Each row was made from one walk, in order. Every step used is in the known rows, and no mark comes twice. Write each row's walk.
Known rows
togu-guge: [-15   5  -4   0  23  24  -2   4   6   0 -33   1  -4  -9  25  -2 -11   8
  10   5  -9 -12   1  10 -13  26  -4  12  -7 -30  -1   0  -8   6  -8   5
   2   5   1  10  -5  -3  -9  -1  -7  12  -2   9  -4   3]
guge-degi: [ 13   8   3  28  -9  10   5   2   7  41 -10 -14   2  -5 -10  32   8  12
  25  25  -8   7  -9  -1  -3   7   4 -10  -2   3   3   9   4   0 -26 -12
 -16  -2   1  -3  -8  -2 -12 -22  -1  -9   1  -3  -4   3]
togu-guge-bivan-teni-degi: [ -6   8  -2   3   7 -14 -31  -7  29 -17 -68  -4 -50 -18  36  21  -5  17
  10 -34  -2 -29   8 -12  10  33  14   5 -17  15  37  35   8   4  -6  38
   8   7 -11  66  15  14  -7  16 -11  12 -10 -18 -16  56]
teni-bivan: [ -4  -2  -3 -20  -4 -11  -5 -21  13 -50 -11  12 -20   0  28   7 -10  14
 -18 -24   8   0   8 -29   0   2  13   0  -8   9  14  -3   1   3 -12  -1
  -8   2   6   7  -6   6   6  11   2   4  -6  -7  -6   6]
visara-bivan-teni: [-11 -12  -1 -10 -22 -36  -6 -17  -2  -3  12  -1 -14  -3  44 -16 -24   9
 -23  25  18  -9  -3  13  -7   2 -12  10 -20  35  18  -9   5  -7  -8  31
 -12   8   2  59  -9  22  19  37  -9  11 -15  -1  -2  14]
teni-bivan-visara-degi-guge: [ 13 -13 -15 -39  48  21 -30 -33  10 -55 -31  16 -30   0  51 -25 -26  22
 -39 -44  17 -45   2 -22  19  -9 -40  33 -20  63   0  33 -24  -2 -27 -58
 -40  -5 -14  33 -24  35 -10  14   8   5  30  15  19  24]
togu-mape-bivan-teni: [-14  16   5 -12 -39 -42   6 -26  -7 -43   0  -7  -7   3  60 -37  -4  -7
 -23 -12  34  10   9 -34  24 -12   6 -12 -17  59  32 -10  17 -12 -34  27
 -22  10 -13  23 -16  33   7  19   9  37  15  21 -35  29]
guda-mape-bivan: [ -5  -8 -15 -21   3  -7 -11   3  -4 -42  43   2   5   6  56 -10   6  -4
 -33 -41  21 -17  20 -15  10  -8 -15  -6   6   3  11  -8   7  17  29   0
 -42 -20  11  13   1  35   1   1   5   7 -28  -1 -17  19]
bivan-guge: [  1   5 -18   3 -24  45  -2   7   5  -5  -4 -14  -4  -6  -3  -8 -16   0
   0  -9   8 -20  15   2  24   0 -24   6  -4  31 -10   8   4 -20   5 -33
   5  -1  -3 -39  -7  -7  -2 -28  -8  12  -1   2   7   2]
togu-bivan-guge-degi: [ 16  22 -19  19 -33  40  -1   0   7  15   0 -17  -1  -8 -36  23 -12   5
  37 -13   7  -8  17 -25   2   8 -62 -17 -10  69  -1  13   6 -15 -14 -41
 -19   7 -16 -19  -1  -6   5 -65 -16  20 -15  -3  -7  18]
bivan-mape-guda: [ 23  20   6  -5   1  -7  -4  13   0 -23  10 -16  -9  27  -1   9 -17  -5
   0 -29   6  16  15 -19  -5 -14 -20   2  -3 -14  -2   4 -11  -6   6 -26
 -20  15 -49  25 -17  25 -12  11 -18   5 -22 -51 -11   1]
guda-mape-bivan-guge: [ -5   1 -28 -18 -23  47 -16   3   3 -49  43 -10   4  -1  58 -13  -7  -3
 -23 -45  21 -31  30 -16  27  -9 -39   3  -1  24  -3  -9   2  -7  39 -36
 -37 -15   4 -20  -8  37  -3 -30   4  17 -30   4 -11  16]
guda-mape-bivan-visara-degi-guge: [  9  -2 -21 -38  57  17 -32 -14 -16 -38  29   7   0   6  86 -37 -12   5
 -46 -67  25 -64  12  -9  32 -18 -64  25 -12  51   4  31 -21   9  12 -54
 -81 -17  -8  42 -16  63 -15   6  10  -1  10  23   8  39]
guge-bivan-visara: [  0  11   7 -13  22 -15   0  13  -6 -48 -29  -7   4  14  -3  23  -7   3
  10 -33   7   5   5  15  15  14 -38  -5 -27  49  11   0 -13  13  -3 -20
 -12  -5  -4  50   9  12  11  20   4   6 -18  14 -12  25]
bivan-teni-degi: [ 15   0  -3  16 -22 -35 -27 -18  23  29   4 -11 -54  -4  14   6   5  -5
 -12  -2  16 -12  -9 -28  24  -5  22   5  -6  19  38  30   7  -3  -3  21
   8   2 -13  37  -3  -2  -8  28 -11  -3   7 -19 -18  47]
mape-bivan-visara-degi: [-14   4 -19 -39  46 -24 -17 -18 -12 -13  28   3  11  14  69 -38  -5   3
 -35 -56   1 -26  -3   6  19  13 -59  34  -8  43  26  24 -10  27 -22 -44
 -19   7  -9  15 -20  29 -33   6  -7  -2   5  14   7  21]
guda-mape: [  1 -13  -5 -11  -2  -1  -5   9  -8 -15  14  -3  -3   5  22   7   1 -10
  -4  -3  22 -18   8  -7   8 -18   8  -3   3  -6  -4  -4  -3   9  22  10
 -40 -25   3  10  11  11   5   7  12  -4 -22  -9 -12  18]
togu-mape-bivan: [-24  18  -3  -9  -8 -13  12 -25  -6 -28  -1   7   3   6  52 -34  -3  -1
 -19 -23  16   9  27 -32   9  -5 -20 -11   2  35  17  -3   6   0 -25   1
 -19   7   0 -12  -8  29   9 -17   1  27  10  20 -10  14]
visara-degi-guge-bivan: [ 20   4  -7 -43  42  44 -16  -6  -3 -30 -34  30  -8  -9  19 -11 -27  20
  -9 -63 -16 -53  28   9  -2  -1 -41  17 -15  54 -13  30  -4 -18 -15 -26
 -26  10   4  22   7  39   8 -31   0  -2  18   6  27  13]
mape-bivan: [-11   6  -8  -8   5 -11  -9  -4  -2 -17  21  12  16   5  41 -15   9   4
 -18 -49  -8   2  11  -2  -2   6 -31   5   2   6  17  -3   8   3   1  -6
   2  10  11   7 -11  35   1  -6  -4  11  -1  10  -9   1]
togu-bivan: [  0   7   3  -8   4 -20  -1   5   1 -18  12  12  -5   2 -21   7  -7  -5
   3 -31  10   2  12 -26 -14   4 -40 -16  -8  32   8  -8   8   1  -1   5
 -15   5 -10  12   4   3  21  -9  -1   8  -9  -1  -5   1]
bivan-mape: [ -3  18   8  -7   3  17   0  24  -3   2   4 -17   0   7  -4  -8 -12  -6
  -8 -19  13  -2  23 -12  -4 -15 -26  -9  10 -15   5   0  -7  15  -6  22
 -30  -4 -17  30  -9  -6   5  17  -3  -4   0 -36  -3  -5]
guda-mape-bivan-togu-guge-degi: [ -3   6 -13   0   7  -9  -9   6   6  -1  -3 -24   0 -14  70  12 -10  12
   2 -19   7 -25  23  -8  -4  24 -46   2  23   1  42   3  -3  16  -6  43
 -65  -2  13  29  -5  33 -28 -21  -1  26 -24  20 -29  26]
degi-guge: [ 30  -1 -10   4   9  43 -14   2   1  -6 -27  -3   0   0  -2 -18 -16   8
  -5 -13  -2 -22   5  -4   9  -9 -18   3 -10  30 -16   9  -6 -27  -1 -16
 -11   2  -2  15  -4  15  19  -7  12  11  32  29  10   0]
teni-bivan-mape: [ -4  10   6 -26  -8  -4  -7  -1  11 -51  -8  -3 -27   2  30   1 -16   4
 -29 -38  13  11  34 -40  -7 -16 -18  -1   0  -1  13  -6  -7  17 -10  18
 -42  -2 -10  44 -11   7   3  32   6   4  -5 -44 -12   8]
teni-bivan-togu: [ 11 -12  -1 -23  -9 -38  -3 -14  18 -55 -10  -7 -25  -7  31  18  -9  24
 -20 -25   9   2  12 -25 -10  -6 -39   6  15  32  39  -1 -10  -8 -19  47
  -8   6  16  18  -3  -1 -10  16  -4  19  -5  -3 -15   8]
mape-guda: [ 19   3  -9   1   6 -15  -4  -2   5 -24   7   1  -9  26  -5  19  -3   1
   5 -10   2  14  -5  -8   7   1   3   7 -14   0  -8  -3  -4 -12   8 -39
  10  13 -35  -3  -9  31 -11  -8  -9  11 -20 -11  -3   8]
mape-bivan-visara-degi-guge-togu: [ -6   1 -11 -67  65  30 -17  -4  -6 -11   8   1  -7  -7  68 -52  -6  18
 -53 -49  38 -28   8  17  28   1 -40  26 -31  53  32  34 -28  -3 -33 -72
 -31  10   6  31 -51  19 -10 -11   7   3  36  23  20  22]
togu-guge-bivan: [-23   9  -4 -13  26  22  -1  13  11 -36 -58  11  -5  -7  17  12  -9  23
  23 -31 -17 -12  17  13 -16  36 -13  -9 -16  -8   1  -1 -10   9  -4  10
  -7   7  -1  36  21  25  13  -8 -10   9 -25  13   2  12]
visara-bivan: [-13  -8  -1  -7   8 -11   3  -9  -3  -3  13   6  -4  -1  41  -9 -21  13
 -15  23   1  -4   6  18 -27  -2 -41  11  -4   6  -4  -9   2   8  10   0
  -4   6  17  20   5  20  20   0  -6  -2  -8  -6   1  -7]
bivan-teni-degi-guge-togu: [ 16  -7   2 -12  -8  16 -25 -11  29  28 -24 -13 -62 -17  21 -12  -1   6
 -29   2  58 -23   5 -19  33 -10  28   3 -25  44  44  42   0 -27 -10  -3
   2   5   7  59 -32 -11   6   8  13  10  31  -4  -6  49]
mape-bivan-visara-degi-guge: [  8   4 -21 -29  61  15 -31 -21  -8 -22  14  11   4   8  67 -47 -16  13
 -43 -65   2 -44   5  -5  28  -3 -75  32 -19  58   4  35 -21  -8 -16 -58
 -37   7  -7  28 -34  48 -16  -1   1   5  35  31  16  21]

Which walk is each row?
[-26  -6   2 -25 -15 -37  24 -16  -1 -12 -15  -8 -20  -1  57 -19 -42  20
 -30  33  27  13  34   7 -32 -18 -68  -1  10  61  29   2   2   6 -23  58
 -20  17   5   1   1  16  31  -2  -3  29   8  11  -1   8] : visara-bivan-togu-mape
[  7  19  16 -37  18  51  -3  30   6 -12 -12  -2 -14 -10 -22 -24  -7  -5
 -20 -42  62   0  41 -27 -12 -17 -56 -27 -22  47  19   6 -14 -13  -9  -5
 -49   7  -5  63 -25 -10  42  -4  15  20  19 -12  -3   9] : degi-guge-togu-bivan-mape
[ 10   7 -31   9 -33  48 -14  -1   2 -10  33 -18   3  -5  44  15   0  -1
   3 -25  11 -22  33 -15  27  -7 -37  -5  -2  36   2   5  11  -7  17 -45
 -57 -16   7 -22 -14  38 -12 -60  -8  19 -31   1 -21  36] : guda-mape-bivan-guge-degi
[-48  17   5 -45  13 -25  18  -9  -8 -24  -7 -14  -7  14  66 -32   4   3
 -40  -4  82  37  22  -9  15   1 -10 -20 -38  56  50  -1  -9  23 -36 -43
 -25   3   5  13 -35  -2  13   2  11  37  19  26 -25  36] : guge-togu-mape-bivan-visara
[ 45  -9 -15  -4  16   7 -28   4  24 -32 -42   1 -45 -20   3  13 -21  24
  -5 -57 -16 -38  28 -15   0 -10 -70   4  12  69  37  45  -8 -25   7  33
  -7  18  15  45  21  23  23 -16  11   9  19   6  -5  35] : teni-degi-guge-bivan-togu
[-11  -9   3 -77  55  31 -19 -23  17 -31 -34   5 -36  -6  62 -28 -14  25
 -48 -28  57 -22  10 -10  16  -5 -10  23 -42  56  30  36 -29  -1 -42 -71
 -35   4   0  43 -44  -1 -14  -2  14  17  36   2  20  28] : teni-bivan-visara-degi-guge-togu
[ 34  -2  -6  21  17  37 -36 -18  19  19 -26   8 -34 -12  10 -11  -8  12
 -19 -19  -3 -37   6 -27  12 -10 -16  19   2  25   4  45   1 -25   5 -21
   1   6   6  15  -5  13   7 -17  10   1  35  -4  15  31] : teni-degi-guge
[-17   6  13 -32   5  55  17   4   8  -4 -50  -5 -19 -13  13 -34 -10   2
 -14  20  66  14  26 -16   5 -21  23 -24 -29  43  16   6  -6 -21 -36 -31
 -23  -4   2   0 -22  -7  33 -26  30  25  49  23   6  15] : degi-guge-togu-mape
[ 32  15 -13 -45  47  40 -27  16   0 -55 -23  12 -19  14   9   2 -32  13
 -13 -90  -8 -32  41 -12  -2 -24 -59   7 -15  42 -14  33 -15 -23  -9 -48
 -43  23 -53  47  -3  62   2 -22 -11   5   0 -44  17  16] : visara-degi-guge-bivan-mape-guda
[ 25  -9 -13 -50  35  22 -18   1   0 -36 -25   5  -6 -18   9 -10 -31  23
 -10 -67 -19 -54  29  17  -8  -8 -78   9   9  76  15  33 -12 -29 -18  20
 -19  18   3  26  12  34   2 -30  -1  -4  16  11  28   5] : visara-degi-guge-bivan-togu
[ -1  -2  -6 -20 -25 -38 -24   2  -7 -44  47  -3  -9   7  59  -7  -2  -9
 -30 -33  33 -25  12 -20  34  -9  12   1 -12  23  30 -10  20   3  17  34
 -46 -20  -1  58 -11  39  -4  32   6  14 -33   1 -32  37] : guda-mape-bivan-teni
[ 17  -6 -19 -29  37  50 -20 -12  -4  12  -8  17  -8  -9  25 -29 -20   9
 -20 -28  -9 -48   7   0   7 -12 -32  23   4  28 -15  30  -7 -19 -16 -33
 -20   3 -17  -2  -6  21 -15 -28   3 -11  40   3  36  -3] : visara-degi-guge
[ -3   1 -23 -20 -32  37 -15 -11  24 -56 -18   1 -28  -8  23   1 -18  18
 -16 -26  12 -11  22 -27  16   5 -18   7 -14  37  -3   2   6 -11  -3 -37
  -2   3  -1 -16 -14   4  -3 -25  -7  21  -5 -12   2  19] : teni-bivan-guge
[ -2  21   3  32   8  29   2   4  12  44 -44 -14  -1  -9  15  18  -1  15
  36  25  -7  -5  -9   3 -15  34   7   1  -4 -25   1  11  -3   3 -23  -2
 -19   6  -6   6  -4   2 -22 -25 -10  12   1  11  -5   8] : togu-guge-degi
[ 19  11 -15  16 -41  39  -9 -12  23 -21 -25 -16 -25 -12  13  27 -14  27
  18  -3   6  -2  22 -26  17   7 -12   0  -5  51  10  11   6 -21 -28 -50
 -25  -2  -8 -26 -20   8 -14 -53  -2  23  -5 -11  -1  22] : teni-bivan-guge-degi
[-12  -1  17 -40 -20 -36   4  13   5  -9  12  -7 -27 -11 -14   1  11  -7
  -9 -12  65  13  -1 -17   4  11   5 -27 -40  50  42  -7   2  -7 -19  19
  -6   1  -1  66 -24 -27  15  20   1  20 -13  -3 -26  31] : guge-togu-bivan-teni
[  6  23   3 -18  30  18  -9  31  13 -60 -49  -2 -18  23  12  28 -23   4
  18 -59  -4   4  31 -10 -22  21 -31 -12 -19 -18   3   2 -17  11   2  -9
 -26  19 -43  57  13  48  -1  -3 -11  15 -36 -40 -12  15] : togu-guge-bivan-mape-guda
[-18  31  11 -25  24  33  -3  32  10 -38 -52  -5  -6   0  17   8 -18   9
  13 -49  -3 -12  38   1 -17  19 -36 -12  -7 -16  11  -4 -16  17  -4  30
 -29   3 -16  58  15  16  16  14 -10   7 -20 -29  -7   7] : togu-guge-bivan-mape
[ 13   0   2  -1 -16 -36 -23 -13  21 -19 -22   0 -44 -12   7  28  -4   5
  -1 -46   5 -24   9 -17  27   8  11   0 -16  45  35  33  11  -6   2  33
   6   3  -2  59  18  17   7  21   0   0 -16 -24 -22  60] : guge-bivan-teni-degi
[-19  -8 -15 -50  48 -27 -27 -11 -18 -30  52   0  10  12  89 -20   4  -7
 -45 -53  22 -41  11  -4  24  -8 -51  23  -4  30  17  21  -9  34  20 -31
 -62 -25  -8  28  -8  48 -31  11   1  -8 -19   0   0  36] : guda-mape-bivan-visara-degi
[  4   0 -12 -35  65  14 -23  -7 -15 -16  -5  12  -7   1   4 -25 -24   2
 -22 -57  13 -52  -1 -18   7   0 -86  12 -27  85  -2  32 -21   3 -13 -53
 -36   5 -27  38 -13  21   5   0   1  10  29  22  22  25] : togu-bivan-visara-degi-guge
[  6   5  -3  -8  14 -18  -7   8  -2 -25  19  -3 -11  31  36  -1 -40   5
 -18  -5  11  11  26   0 -22  -8 -58  11 -10   0   4  -5  -6   5  12 -18
 -24  18 -35  41 -13  50  18  12 -26   9 -39 -40  -4   8] : visara-bivan-mape-guda
[-40   7 -15 -44 -25  25  20 -10  16 -27 -20 -12 -34   7  60  -4 -41  10
 -18  41  77  22  38  10  -5  -1 -19  -8 -36  60  15   1  -4 -17 -12 -85
   3  24 -21 -31 -28  17  21 -70 -12  46  -8 -23  -2  34] : visara-bivan-guge-togu-mape-guda
[-14   9   3 -28 -22 -31  23   5  -2 -52 -42  -5 -12   1  11  12 -18   9
   7 -25  20  13  40 -11 -13  -3 -42 -31   4  73  33  -7   3  -3 -32  56
 -21  11   5  14  28  13  19 -11   5  16   4   8 -10  15] : guge-bivan-togu-mape
[  0   3  10 -18 -25 -24  -3   5   3 -41 -22   1  -6  -6   0  16  -9   3
   7 -41   4  -4   3   1  17   2   7 -13 -25  47  22  -5   3 -13 -12  35
  -1   4  -6  64   7  27  21  28  -6   7 -23   1 -21  28] : guge-bivan-teni
[-27   4   3 -64  43  43   7 -10  -3   7 -46 -10 -18  -3  49 -43 -15   7
 -34   6  77 -13  13  -2  23 -11  -9   7 -35  74  21  36 -23   2 -51 -64
 -43   0 -20  14 -32 -10  -5 -13  17  18  62  22  19  30] : bivan-visara-degi-guge-togu-mape
[ 12  15 -13   8 -15  -3 -24 -40  17 -21 -23   0 -46  -2  65 -44 -19   5
 -39 -38  31 -24  18 -60  34 -28 -10   7 -13  84  35  36  11 -32 -22   8
 -16  11 -14  44 -24  50  29   3  13  40  51  19 -17  62] : togu-mape-bivan-teni-degi-guge
[  7   0  -1 -15 -17 -44  18 -11   1 -39 -15 -20 -23  14   6   4 -26   3
  -5   5  26  32   6 -24  -4 -17 -27 -11   1  48  23   8  -7 -20 -19   8
  -7  24 -35 -10  -4  25  -7 -12 -11  34   1   1 -12  12] : bivan-togu-mape-guda
[ 11  -6   8 -28  10  57  -4   9   7   7 -26  -3 -16 -15  -1 -16  -2   7
 -11   0  44  -2  18  11   7  -3   6  -4 -22  17   9  13 -14 -25 -18 -35
  -3   6  14  19 -27 -13  23 -14  11  13  31  17  12   5] : degi-guge-togu
[ 31   7  -9   9  36  15 -37  -2  17 -26 -54   1 -28  -3   5   8 -17  19
  -9 -48  -1 -32  14 -13  27   3 -50  10 -27  72  17  43 -25  -7   8 -40
 -17   2  -5  56   4  31  28   2   9   6  20   9  -1  43] : teni-degi-guge-bivan-visara
[-33  -4 -16 -38 -15  51   4   8  10   7  -1 -12 -21 -15  43 -17 -24  20
 -27  31  53  -8  38  37  -7  16 -35  13 -29  33  15   2 -11  -5   5 -47
   4  11  24 -12 -23 -16  16 -39  -9  16 -11 -15   8   7] : visara-bivan-guge-togu
